Known rows, with every step that occurs:
nekin bamig: [ 0.758 -1.127  0.399  0.223 -0.344  1.389  1.790  0.163 -0.717  0.584
 -1.353  2.457 -0.041 -1.831 -3.159 -0.347  1.651 -0.145  1.801  0.386
 -2.936]
pesa mapi kubimen pupekez: [-3.363  2.442 -0.249 -0.312  1.773  0.997 -0.557 -1.541  0.112  1.021
  1.978 -1.404  0.972  5.144  4.633 -3.376 -0.048  0.428  1.841 -2.763
  4.235]
kubimen pupekez pesa bamig nekin: [-2.107 -0.728  0.567  0.653  0.397 -8.249 -2.997 -0.427 -2.449 -0.014
  0.878  1.236  1.570  3.585  1.813 -1.390  0.503 -1.220  2.066 -2.447
 -1.705]
pupekez nekin: [-0.711 -3.128 -0.037 -0.561  1.290 -1.545  2.205 -0.608  0.657  0.623
  0.874 -1.843 -0.307  0.253 -1.115 -1.098 -0.030 -1.219  2.616  0.765
 -1.848]
pesa bamig nekin mapi: [-0.267 -1.658  1.044 -0.012  3.123 -8.494  0.361 -2.223 -4.868  0.798
  0.473  1.712  2.259  2.051 -0.071 -0.184  1.748 -2.310  0.510 -1.333
 -1.349]
pesa pupekez: [ 0.878  0.877  0.105 -0.414 -2.163  1.499 -2.377 -1.271 -3.042 -0.513
  0.215 -1.460 -0.498 -1.716 -1.352  0.139 -0.167 -0.102 -1.777 -0.814
  1.758]
pupekez pesa: [-2.355 -1.776 -1.389  0.450 -3.073 -1.181  1.398  1.931 -1.989 -0.667
 -0.551  0.277  0.798 -0.090  1.850 -0.244  0.573 -0.099  0.810 -1.251
  0.394]
pesa bamig nekin mapi kubimen: [-1.631  0.429  1.089  0.103  3.422 -6.802 -1.604 -1.055 -3.297  0.060
  1.831  1.799  2.370  4.267  2.582 -1.342  1.623 -1.227  1.661 -1.834
  1.419]
bamig pesa mapi kubimen pupekez: [-3.056  1.227 -0.570 -0.206  1.537  0.199 -1.345 -0.362  3.547  0.137
  1.107 -1.222  1.638  5.069  5.840 -4.558 -0.244  0.791  1.292 -3.228
  3.384]
kubimen pupekez pesa bamig: [-2.073  2.417 -1.388  0.195 -0.511 -3.778 -2.115 -0.343 -1.851 -0.052
  0.234  0.729  1.287  3.075  4.771 -2.978  0.695 -0.356  3.210 -3.562
 -3.733]
nekin mapi kubimen pupekez pesa bamig: [-3.814  3.244 -1.825 -0.077  1.313 -5.038 -1.103 -0.953 -4.079 -0.036
  0.539  0.868  2.447  5.108  7.188 -4.042  1.544 -0.676  3.986 -5.069
 -1.620]
nekin mapi kubimen pupekez: [-3.083  4.106 -0.801 -0.579  3.979 -1.665 -0.431 -2.542 -0.945  0.159
  0.135 -0.930  1.298  5.340  4.586 -2.996  0.009 -0.415  1.541 -4.041
  1.949]
bamig nekin mapi: [-0.932 -2.751  0.901 -0.031  2.599 -6.817  2.331 -1.733 -4.084  0.269
 -0.398  0.663  1.674  1.428 -0.745  0.913  1.037 -2.352 -1.172 -0.852
  1.497]
kubimen mapi: [-0.253  3.025 -0.172  0.661  1.991  0.913  0.753 -0.175 -0.111  0.823
  0.180  0.848  0.726  2.011  2.138  0.763 -1.506 -0.086  0.786 -0.926
 -0.036]
pupekez nekin mapi kubimen: [-2.792 -1.191 -0.541 -0.763  3.396 -2.212  2.664 -1.528 -1.724  0.401
  1.228 -1.240  1.337  3.364  2.314 -2.444  1.089 -1.581  2.995 -1.371
  1.214]
bamig nekin pupekez pesa: [-3.103 -1.980 -0.273  1.283 -3.414 -6.001 -2.987  1.342 -4.519 -1.845
 -1.406 -0.397  0.706  0.043  1.192 -0.739  0.303 -0.882 -0.871 -1.208
  2.104]
nekin mapi kubimen: [-2.331  1.285 -0.478 -0.329  2.101 -1.142  0.866 -0.778 -1.777 -0.182
  0.471  0.245  1.526  2.781  3.523 -1.521  1.238 -0.463  0.701 -2.043
  2.845]
nekin mapi: [-0.701 -0.398 -0.591 -0.454  1.721 -2.153  3.210 -1.628 -3.393  0.607
 -0.827 -0.010  1.371  0.547  0.955 -0.410  1.112 -1.764 -0.395 -1.400
  0.144]
pesa pupekez nekin mapi kubimen: [-2.077 -0.364 -0.547 -1.061  1.723 -1.578  1.088 -2.526 -3.976 -0.025
  1.270 -2.193  0.987  1.972  1.405 -2.306  1.074 -1.649  1.557 -1.801
  2.531]

Rows:
[-3.571 -1.314 -0.482 -0.796  2.859 -0.586  1.528 -1.813  0.680  1.668
  2.566 -2.930  0.589  4.731  2.875 -4.428 -0.152 -0.931  4.487 -1.197
  2.201]
pesa mapi kubimen pupekez nekin
[-1.137 -1.115 -0.456 -0.180  2.435 -1.042 -0.097  0.086  6.069 -0.671
 -1.023  0.218  0.562  2.520 -0.060 -4.923  0.743  0.404  4.388 -2.096
 -4.108]
mapi kubimen pupekez nekin bamig pesa
[-0.841 -4.262 -0.385 -0.109 -1.156  0.352  2.665  0.988  1.596  0.280
  0.301  0.000  1.832  0.263  2.396 -2.157  0.693  0.216 -0.609 -0.616
  2.093]
bamig pesa mapi
[-2.055 -5.371 -0.201 -0.163  0.293  0.784  3.355  0.946  2.870  0.641
  1.031  0.648  1.796  1.648  1.182 -4.303  1.929  0.136  3.709 -0.197
  0.669]
pupekez nekin bamig pesa mapi kubimen
[-2.565  4.640 -0.290 -0.117  2.488  0.094 -3.285 -1.353  2.362 -0.221
  0.799 -0.989  0.200  4.946  4.101 -2.728 -0.728  0.707  1.843 -2.682
  1.804]
mapi kubimen pupekez
[-3.900 -5.194 -0.279  0.981 -3.854 -4.345  0.756  0.885 -6.383 -0.059
  0.140 -0.702  1.802  0.033  2.157 -1.510  1.125 -1.391 -0.726 -0.723
  5.041]
bamig nekin pupekez pesa mapi
[-3.182  0.895  0.584  0.761  0.811 -7.670 -4.416 -0.083 -1.501 -0.862
  1.766  1.542  1.736  5.267  3.845 -2.297  0.479 -0.371  2.953 -3.024
  0.307]
mapi kubimen pupekez pesa bamig nekin
[-4.923 -1.010 -1.431  0.708 -3.395 -0.214 -0.497  1.472 -4.022 -0.510
  0.924 -1.133  1.901  1.591  6.137 -3.402  1.277  0.193  0.792 -1.655
  5.926]
nekin pupekez pesa mapi kubimen
[-1.810 -1.078 -0.754 -0.970  1.465 -1.988  0.574 -1.351 -0.532 -1.015
  0.379 -1.967  1.454  1.832  1.972 -3.390  0.822 -1.036  1.211 -2.885
  1.547]
bamig pesa pupekez nekin mapi kubimen
[-3.324 -2.091 -0.786 -0.701  2.618 -1.167  1.125 -0.870  3.988  0.508
  1.786 -2.710  1.239  5.068  3.441 -5.291 -0.305 -0.388  3.771 -2.104
  1.015]
bamig pesa mapi kubimen pupekez nekin
[-4.191 -2.308 -1.615 -0.024 -2.071 -0.554  3.378 -0.211 -3.593  1.199
  0.667 -1.052  1.665  2.087  4.309 -2.451  0.705 -0.946  1.296 -2.689
  3.105]
kubimen pupekez pesa mapi
[-0.467 -7.669 -0.198 -0.325 -0.244 -0.005  5.399  0.648  1.796  1.414
 -0.228  0.680  1.658 -0.977 -1.774 -3.409  1.928 -0.961  2.552  0.242
 -2.019]
pupekez nekin bamig pesa mapi
[-2.941  1.049 -0.477 -0.720  3.390 -1.254 -0.728 -1.885  2.313  0.507
  1.429 -2.999 -0.224  4.638  1.953 -3.758 -0.805 -0.486  4.324 -1.720
 -0.087]
mapi kubimen pupekez nekin
[-1.933 -2.720 -0.023  0.274  0.696 -9.199  1.747 -0.843 -6.671  0.257
  0.201  1.928  2.871  2.102  1.755 -0.412  2.055 -2.640  1.003 -2.191
 -1.269]
pupekez pesa bamig nekin mapi
[ 1.309 -0.010 -0.337 -0.337 -2.395  0.473 -3.326  0.013  1.186 -1.597
 -0.718 -0.953  0.152 -1.439 -0.494 -1.171 -0.336  0.306 -2.417 -1.823
  0.493]
bamig pesa pupekez
[-0.238 -5.416 -0.140  0.048 -1.155  1.348  3.973  1.284  1.411  0.865
 -0.738  1.829  1.859 -1.074 -0.759 -2.444  1.918  0.142  0.696 -0.339
 -0.700]
nekin bamig pesa mapi
[-1.476 -3.241 -0.757 -1.007  3.169 -3.251  5.170 -2.250 -2.730  1.165
 -0.054 -1.491  1.063  1.016 -0.068 -1.295  1.040 -2.768  1.998 -0.815
 -1.386]
pupekez nekin mapi
[-5.340  0.260 -0.872  0.296  0.934 -6.233  0.078 -0.734 -3.526 -0.695
 -0.053 -0.201  2.115  5.282  5.339 -2.087  0.506 -1.350  1.394 -4.401
  3.136]
bamig nekin mapi kubimen pupekez pesa
[-4.722  2.390 -1.654  0.289 -1.090 -1.157 -1.480  0.541 -0.484 -1.026
  0.040 -0.479  0.949  4.295  5.712 -2.698 -0.120  0.158  2.363 -3.642
  2.113]
mapi kubimen pupekez pesa
[-3.399  1.035 -1.632  0.175 -1.607 -1.531  0.040  0.221 -1.408 -0.348
 -1.038 -0.837  0.544  2.140  3.574 -1.780 -0.352 -0.374  1.326 -3.010
 -0.046]
kubimen pupekez pesa
[ 0.997 -3.747  0.253 -0.652 -0.930  1.199  1.713 -1.612 -2.555  0.840
 -0.482 -0.206 -0.708 -2.871 -5.743 -1.314  1.491 -1.297  2.613  0.461
 -3.400]
pesa pupekez nekin bamig
[-4.429 -2.552 -1.098  0.297 -2.586  0.868  2.322  1.760 -2.621  0.180
  1.798  0.195  2.101  2.229  5.596 -2.361  1.382  0.002  1.399 -1.266
  5.585]
pupekez pesa mapi kubimen
[ 1.095 -2.453 -0.212  0.323 -0.572  0.225  0.495  1.653  3.743 -0.841
 -2.326  2.653  0.823 -1.295 -1.735 -1.759  1.219  0.737  0.881 -0.993
 -4.238]
nekin bamig pesa
[ 0.470 -3.062 -0.381 -0.894 -0.754 -1.107 -0.704 -0.466  1.383 -1.001
  0.196 -2.818 -0.172 -1.164 -1.762 -2.260 -0.451 -1.042  0.549 -0.949
 -1.408]
bamig pesa pupekez nekin
[-0.011 -2.313 -0.106 -0.992 -0.618 -0.338 -0.035 -1.994 -2.189  0.217
  1.084 -3.144 -0.785 -1.057 -2.645 -1.138 -0.219 -1.514  0.977  0.229
 -0.067]
pesa pupekez nekin
[-1.407 -3.141 -0.122  0.190 -0.429  1.958  1.615  1.552  2.304  0.142
  0.511  1.894  1.948  1.246  2.266 -3.475  1.931  0.804  1.724 -1.033
  1.887]
nekin bamig pesa mapi kubimen
